In the rows, 128 means zero.
Known rows, with every way that one mark hangs from another
(Q405 (Q215 Q722)): [102 175 121 128 149 114  89  80 149 123  84  90 138 139  90 181 187 121
 135 130 140  96]
(Q215 Q405 Q408 Q722): [148 166 132 115 101 165  68 150  77 138 106  91 226 219 104  90 163  88
 181  37 112 163]
(Q408 (Q215 Q405) (Q570 Q326 Q485)): [135  86 116 151  96 122 208 120 122 124 148 136  95  65 167 111 127 121
 143 163 123 152]
(Q215 Q405 (Q408 (Q570 Q326)) Q722): [157 149 150 103  99 184 134 161  86 149 141  89 167 211 125  78 149  79
 172  49 103 161]
(Q82 (Q408 (Q215 Q405))): [111 154  97 133 125 125 121 155 118 126 120 122 160  84 122 143  91 135
 136 137 147 131]
(Q405 Q215): [ 86 163 121 144 150  89  96  89 175 107  89 109 127 112  89 192 172 153
 123 160 141 109]
(Q408 Q82 (Q215 Q405 Q722) Q570): [166  87 116 103 115 179 178 102 118 150 153 139 115 126 196  71  77 111
 140 112 103 169]
(Q405 (Q215 (Q408 Q82))): [ 89 163 135 111 150 114 103 104 146 107  91 124 127 145 113 134 130 153
 116 148 120 129]
(Q326 (Q570 Q485)): [179  57 105 211 119  60  85 134 148  94  93 126 168 125 118 175 188 129
 151 137 156 136]
(Q408 Q82 (Q215 Q722) (Q570 Q326)): [164  60 114 109 133 141 216 103 111 146 166 152  28  99 199 100  75 139
  90 147  96 119]
(Q485 Q570): [147  99 180 145 159  56  82 143 160  85 131 102 140 145  60 210 142 145
 149 156 145 119]
(Q82 Q408): [118 149  99 147 127 102  98 179 149 107 114 119 147 106 103 176 105 129
 108 146 158 116]
(Q980 (Q405 (Q215 Q408 Q722))): [101 146 145 129 123 156  73  87 103 141 137 152 153 143  93 137 198 145
 148 118 114 101]
(Q82 (Q408 (Q215 Q722) (Q570 Q485))): [148 152 111 120 120 144 165 157 117 128 125 122 118  75 148 123  85  87
 135 146 162 116]
(Q82 (Q408 (Q215 Q722))): [130 159  99 126 138 121 122 147 106 131 116 121 133  85 122 150  95 125
 127 129 151  99]
(Q485 (Q570 Q326)): [135  78 174 145 157  49 113 147 142  89 147  97 101 142  66 215 148 154
 125 171 132 103]
(Q722 (Q215 (Q408 Q82 Q570))): [ 96  91 143 135 156 100 131  92 167 152 144 159 104 132 144 108 136 159
  75 140 125 122]
(Q570 Q326 Q485): [115  73  80 192  91  48 123 151 127  76 107 129 114  97 126 172 181 122
  85 187 139 114]
(Q82 (Q408 Q570)): [136 148 119 134 126 127 145 186 169 116 135 119 113 101 120 160  86 115
 114 149 159 124]
(Q980 Q405): [118  89 117 177 104 111  66 116 135 122 154 179 150 110  95 171 188 171
 127 136 121 112]
(Q82 (Q408 Q215)): [117 150  99 138 139 104 126 152 125 121 118 134 127  66 121 159  84 149
 119 151 152 108]
(Q82 (Q408 (Q215 Q722) Q570)): [149 156 120 114 137 147 167 153 126 141 137 122 100  82 138 136  77 113
 133 133 153 108]
(Q408 Q82 Q215 (Q570 Q326)): [145  48 116 125 133 117 224 112 138 131 168 170  17  72 198 111  59 172
  79 178  97 131]

Rows
[119 193 157  98 151 147 125 101 136 132  99  96 117 159 102 133 157 113
 149 112 131 112] -> (Q405 (Q215 (Q408 Q570) Q722))
[106 175 135  95 150 139  96  95 119 123  88 105 137 172 115 122 145 120
 127 118 120 115] -> (Q405 (Q215 (Q408 Q82) Q722))
[161 130 125 108 125 136  82 147  89 122 107 129 151 202 134  92 118 113
 121  76 109 133] -> (Q215 (Q408 Q82) Q722)
[147  92 135 124 107 119 159 172 126  98 134 154  93 149 162  85  91 127
  96 146 110 156] -> (Q215 (Q408 Q82 (Q570 Q326 Q485)))
[146 115 135 140 121 135 180 112 151 141 148 139 110  78 146 124 111 148
 164 128 124 157] -> (Q408 (Q215 Q405) Q570)
[166 164 154 103 100 191 114 157  97 146 128  92 195 214 121  74 147  74
 188  39 112 172] -> (Q215 Q405 (Q408 Q570) Q722)
[ 73 118 135 150 140 102  90  90 146 156 129 134 179 147 112 115 178 151
 113 111 127 137] -> (Q722 (Q215 Q405 Q408))
[146 121 145 141 111 106 154 171 130 102 128 141  96 134 128 115 124 131
 120 135 124 138] -> (Q215 (Q408 (Q570 Q326 Q485)))
[120 173 151  87 149 157 128 100 133 130 103 106 115 168 127 112 132 111
 131 119 121 122] -> (Q405 (Q215 (Q408 Q82 Q570) Q722))
[105 194 142 107 152 129  93  95 123 126  84  96 140 162  90 143 169 123
 145 110 130 106] -> (Q405 (Q215 Q408 Q722))
[141 159 118 109 123 167 163 156 118 147 139 110 135  97 140 120  83  98
 150 118 147 132] -> (Q82 (Q408 (Q215 Q405 Q722) Q570))
[138 131 102 143 121 123 108  94  97 143 113 120 167 111 124 134 150 136
 168  94 121 132] -> (Q408 (Q215 Q405 Q722))
[181 125 138 102 107 158 127 155 100 117 117 129 135 190 161  64 109  75
 130  92 120 149] -> (Q215 (Q408 Q82 (Q570 Q485)) Q722)
[137 147 120 125 138 130 172 159 145 130 139 134  93  62 137 144  66 135
 125 154 153 118] -> (Q82 (Q408 Q215 Q570))
[ 90  81 142 136 155  96 146  94 157 154 153 157  86 130 148 111 137 163
  62 148 118 113] -> (Q722 (Q215 (Q408 Q82 (Q570 Q326))))
[ 98 123 149 126 121 157 103  96 129 132 154 171 127 129 116 124 162 160
 130 145 107 122] -> (Q980 (Q405 (Q215 (Q408 Q82 Q570))))
[167 135 142  87  97 204 119 156  93 142 133 104 190 229 154  45 112  70
 163  49  98 190] -> (Q215 Q405 (Q408 Q82 Q570) Q722)
[109 145 155 122 123 167  96  91 112 146 148 153 138 141 100 130 189 139
 150 119 114 106] -> (Q980 (Q405 (Q215 (Q408 Q570) Q722)))
[123 162  98 122 124 142 116 149  98 136 118 109 168 103 124 135 101 111
 144 116 146 123] -> (Q82 (Q408 (Q215 Q405 Q722)))
[ 82  93 129 145 157  82  99  88 154 146 130 159 126 135 133 118 148 168
  71 139 125 115] -> (Q722 (Q215 (Q408 Q82)))
[ 89 138 144 141 123 138  79  93 122 129 140 165 146 124  91 145 188 168
 140 138 113 108] -> (Q980 (Q405 (Q215 Q408)))
[140 141 115 114 136 142 189 157 114 144 147 119  75  78 142 140  81 117
 117 142 142  97] -> (Q82 (Q408 (Q215 Q722) (Q570 Q326)))
[128 129 108 140 109 118 165 192 149 105 135 117 103  91 135 151  98  95
 100 172 159 120] -> (Q82 (Q408 (Q570 Q326 Q485)))
[ 86  96 143 131 137 130 124  95 157 161 148 142 154 155 148  84 144 139
 100 120 117 155] -> (Q722 (Q215 Q405 (Q408 Q82 Q570)))
[148  74 119 117 116 154 185 110 145 134 157 157 104 100 195  83  62 143
 128 143 103 182] -> (Q408 Q82 (Q215 Q405) Q570)
